Each row was made from one small tree. The marks that hang from a mark follow it in brackets, in alphabetical order. Every link used is in the known rows. Write each row's tree.
Known rows
sipib{bafa}: [-1.27  0.75 -0.16  0.41 -3.03  1.48 -0.43  0.81 -2.16 -1.79  0.69  1.68
  0.18  0.06  0.04 -0.38 -1.47 -0.08]
binezus{bafa{neneb{gidus} sipib} doreb roteki{sevu}}: [ 0.93  3.88  1.85  6.06  4.02  0.45  4.66  4.49  1.15  6.70  5.31  0.95
  2.15  0.68  3.02  3.43 -5.73 -1.85]
neneb{gidus}: [-0.16  0.68  0.67  1.10  0.05  0.08  1.15 -2.29  1.46  1.76  1.45  0.38
 -1.34  0.22  1.12  2.68 -0.53  1.15]
binezus{bafa doreb roteki}: [ 0.93  2.41  1.92  4.65  3.70 -0.12  3.14  2.16  1.09  5.21  7.51  0.83
  0.82  2.96 -0.86  3.16 -4.73 -3.85]
bafa{sipib}: [ 1.22  0.85 -0.34 -1.03  0.82 -1.78  0.94  3.02 -0.85  1.12 -2.22  0.44
  0.52 -0.24  1.67  0.38  0.04 -0.96]
bafa{neneb{gidus{duva}}}: [ 0.68  0.00  0.10  1.73 -0.25  4.15  0.21 -2.30 -1.16  1.17 -0.47 -0.61
  0.72  1.20  2.22 -0.02 -1.78  2.05]
sipib{bafa{neneb}}: [-1.82  0.52 -0.47  1.47 -3.19  3.61 -0.22  0.98 -3.57 -1.77 -0.62  0.70
  1.21  0.54  0.75 -1.69 -1.46  0.74]
bafa{neneb{gidus{duva} nevu} sipib}: [ 2.77 -1.29 -0.12  0.80 -0.67  3.80  0.78  2.71 -1.43  1.95 -2.07  0.65
  0.19 -0.02  4.44  0.24 -2.69  0.53]
neneb{gidus{duva} nevu}: [ 3.23 -2.58  0.95  0.54 -1.76  3.62 -0.65 -0.61  1.97  1.02  2.98  2.23
 -2.51 -0.56  2.59  2.36 -3.84  0.33]
duva{gidus}: [ 1.18  3.29  0.04 -1.31  0.79 -0.66 -0.57 -1.21  1.22  1.83 -0.31 -0.38
  1.00  0.56  0.55  3.42 -1.03  0.59]
sipib{bafa{neneb{gidus{duva} nevu}}}: [-0.23 -0.73 -0.01  1.70 -4.04  5.40 -0.56  0.62 -2.57 -1.23  0.86  1.79
 -0.05  0.27  2.02 -0.58 -3.32  0.90]
roteki{binezus}: [ 0.81  1.61  0.50  0.03  0.84 -1.90  1.56 -1.39  1.58  0.41  1.66 -1.20
  3.07 -0.56 -0.58 -1.08  0.98  0.03]
binezus{roteki}: [ 0.55  0.87  0.68  0.96  2.05  0.37  1.22  1.92 -0.72  2.87  3.72  0.21
 -0.55  0.10 -1.40  0.61 -2.13 -1.11]
doreb{neneb}: [-0.91 -0.07  0.64  0.81  0.82  2.23  1.06  1.25  1.90  1.31 -0.41 -1.65
 -1.93  0.16  0.60 -2.79 -0.59 -1.42]
kagev{doreb{neneb{gidus{duva} nevu}}}: [ 0.53 -2.05  0.17  1.73 -0.74  3.99  1.22  1.28  2.94  4.24  1.94 -0.26
 -1.01  0.63  2.57  1.63 -2.08 -0.84]
neneb{gidus nevu}: [ 1.06 -2.40  0.83  1.28 -1.68  2.15  0.49  0.63  2.24  1.24  2.29  1.53
 -2.79 -1.15  1.87  2.43 -1.94  0.28]
roteki{binezus{bafa doreb}}: [ 1.10  2.66  1.36  2.69  1.96 -2.21  2.86 -1.22  2.89  2.01  4.26 -0.76
  4.04  1.44 -0.16  0.64 -0.80 -1.81]
sipib{bafa{neneb{gidus nevu}}}: [-1.31 -0.69 -0.10  2.03 -3.93  4.63  0.00  1.24 -2.39 -1.14  0.54  1.47
 -0.19 -0.06  1.71 -0.44 -2.42  0.95]
binezus{bafa{neneb{gidus}}}: [-1.16  0.31  1.65  3.10  1.34  2.93  1.25 -1.58 -0.78  0.77  1.45  0.97
  1.94  2.21  1.38  1.24 -2.91  0.62]

Which tree is each row?
[ 2.31  0.53  1.18  4.30  1.07  2.15  2.49  2.15  0.84  3.67  2.36  1.12
  1.51  2.89  3.62  2.70 -4.43 -2.37] => binezus{bafa{neneb{gidus{duva} nevu} sipib} doreb}
[ 0.80  4.35  1.42  4.02  2.20 -2.08  4.07  1.24  3.89  2.99  2.73 -0.29
  5.45 -2.08  3.64  0.81 -1.93  0.57] => roteki{binezus{bafa{neneb{gidus} sipib} doreb} sevu}
[-0.87  0.72 -0.02  1.64 -3.24  4.42 -0.27 -0.78 -2.92 -0.96  0.42  1.25
  0.72  0.91  1.60 -0.37 -2.71  1.38] => sipib{bafa{neneb{gidus{duva}}}}
[ 1.23  4.25  1.46  2.89  2.27 -3.59  3.53  1.93  4.32  2.29  3.14  0.26
  5.19 -2.40  2.79  0.85 -1.72 -0.49] => roteki{binezus{bafa{sipib} doreb} sevu}
[ 1.21  3.06  0.49  3.65  2.18 -1.33  2.74  3.82  2.52  5.20  5.42 -0.39
 -0.15 -1.35  0.47  1.90 -2.80 -1.70] => binezus{doreb roteki{sevu}}
[ 0.65  3.23  2.09  5.26  3.65 -0.52  3.20  3.31  2.39  5.03  7.49  1.36
  1.47  0.39  0.64  3.14 -5.40 -2.55] => binezus{bafa doreb roteki{sevu}}
[ 0.78  4.25  1.74  3.31  2.71 -2.54  4.01  2.58  5.28  3.00  2.94 -0.59
  4.24 -2.38  3.13 -0.50 -2.03 -1.23] => roteki{binezus{bafa{sipib} doreb{neneb}} sevu}
[ 1.81  2.95  1.73  3.95  4.23 -1.38  3.84  4.29  0.49  5.96  5.93  1.21
  1.18  2.83  0.39  3.43 -4.73 -4.58] => binezus{bafa{sipib} doreb roteki}
[ 0.02  3.18  2.51  5.77  4.21  1.06  3.96  4.21  3.73  5.97  7.19  0.27
  0.13  0.46  1.10  1.19 -5.83 -3.54] => binezus{bafa doreb{neneb} roteki{sevu}}
[ 1.28 -1.21 -0.29  1.34 -0.51  2.73  1.61  3.64 -1.26  2.07 -2.52  0.18
 -0.03 -0.49  3.88  0.26 -1.37  0.50] => bafa{neneb{gidus nevu} sipib}
[-0.09  3.01  1.85  1.91  1.78 -1.82  2.01 -0.07  3.36 -0.01  3.01  0.74
  5.13 -3.14  1.75 -0.25 -1.70  1.34] => roteki{binezus{bafa} sevu}
[-1.90  0.82 -0.15  2.05 -3.10  3.58  0.33 -0.18 -2.82 -0.86  0.03  0.83
  0.52  0.59  1.31 -0.36 -1.78  1.33] => sipib{bafa{neneb{gidus}}}
[-0.20  1.61  1.24  5.29  1.45  1.60  2.64 -0.80  1.17  3.26  3.15 -0.17
  1.71  3.43  1.79  2.57 -2.92 -1.27] => binezus{bafa{neneb{gidus}} doreb}
[ 1.34 -1.67 -0.75  0.55 -0.59  2.68  0.83  5.21 -2.25  0.85 -3.51 -0.08
  0.95 -0.68  3.15 -1.60 -0.94 -0.36] => bafa{neneb{nevu} sipib}
[ 1.65  3.10  1.19  2.15  2.36 -3.09  3.38  0.25  2.51  2.55  3.22 -0.52
  4.29  1.31  0.68  0.87 -0.79 -2.38] => roteki{binezus{bafa{sipib} doreb}}
[ 0.98  2.86  0.96  3.21  0.77 -1.43  3.43  1.65  6.56  2.90  3.38 -1.54
  1.90 -3.80  2.81 -0.74 -0.91 -0.01] => roteki{binezus{doreb{neneb{gidus nevu}}} sevu}
[ 0.56  2.81  1.90  3.89  1.73 -0.96  3.32  2.07  5.98  2.24  4.35 -0.43
  3.51 -2.70  2.59 -0.75 -2.51 -0.95] => roteki{binezus{bafa doreb{neneb{nevu}}} sevu}
[ 0.62  3.73  0.70  2.73  1.32 -2.24  3.19  1.44  5.78  2.52  2.61 -2.05
  2.86 -3.38  2.15 -1.59 -0.21 -0.11] => roteki{binezus{doreb{neneb}} sevu}
[ 0.89  1.72  2.12  1.75  4.03 -0.05  2.40  3.49 -1.48  3.49  4.27  2.31
  1.43  1.60  0.01  2.11 -4.67 -2.64] => binezus{bafa{sipib} roteki}
[ 1.91  0.19  2.22  3.08  3.06  3.86  2.28  3.32 -1.92  4.05  4.35  2.45
  1.25  1.81  1.89  2.04 -6.56 -1.63] => binezus{bafa{neneb{gidus{duva} nevu} sipib} roteki}
[ 0.55  2.53  2.26  2.27  4.03 -0.39  2.51  4.71 -0.17  3.30  4.20  2.84
  2.09 -1.03  1.49  2.15 -5.32 -1.37] => binezus{bafa{sipib} roteki{sevu}}
[-0.10  3.53  2.85  6.30  4.28  1.13  4.52  3.09  4.46  6.80  7.91  0.45
 -0.54  0.62  1.66  2.50 -6.10 -3.03] => binezus{bafa doreb{neneb{gidus}} roteki{sevu}}
[ 0.42  2.16  1.60  5.65  3.51  1.98  3.31  2.28 -0.29  5.28  6.20 -0.08
  1.82  3.37 -0.18  1.87 -4.73 -3.01] => binezus{bafa{neneb} doreb roteki}
[ 1.32 -1.92  1.24  1.24 -0.40  4.77  0.50  0.81  3.30  2.07  1.66 -0.08
 -3.64 -0.16  2.49 -1.16 -3.28 -1.24] => doreb{neneb{gidus{duva} nevu}}
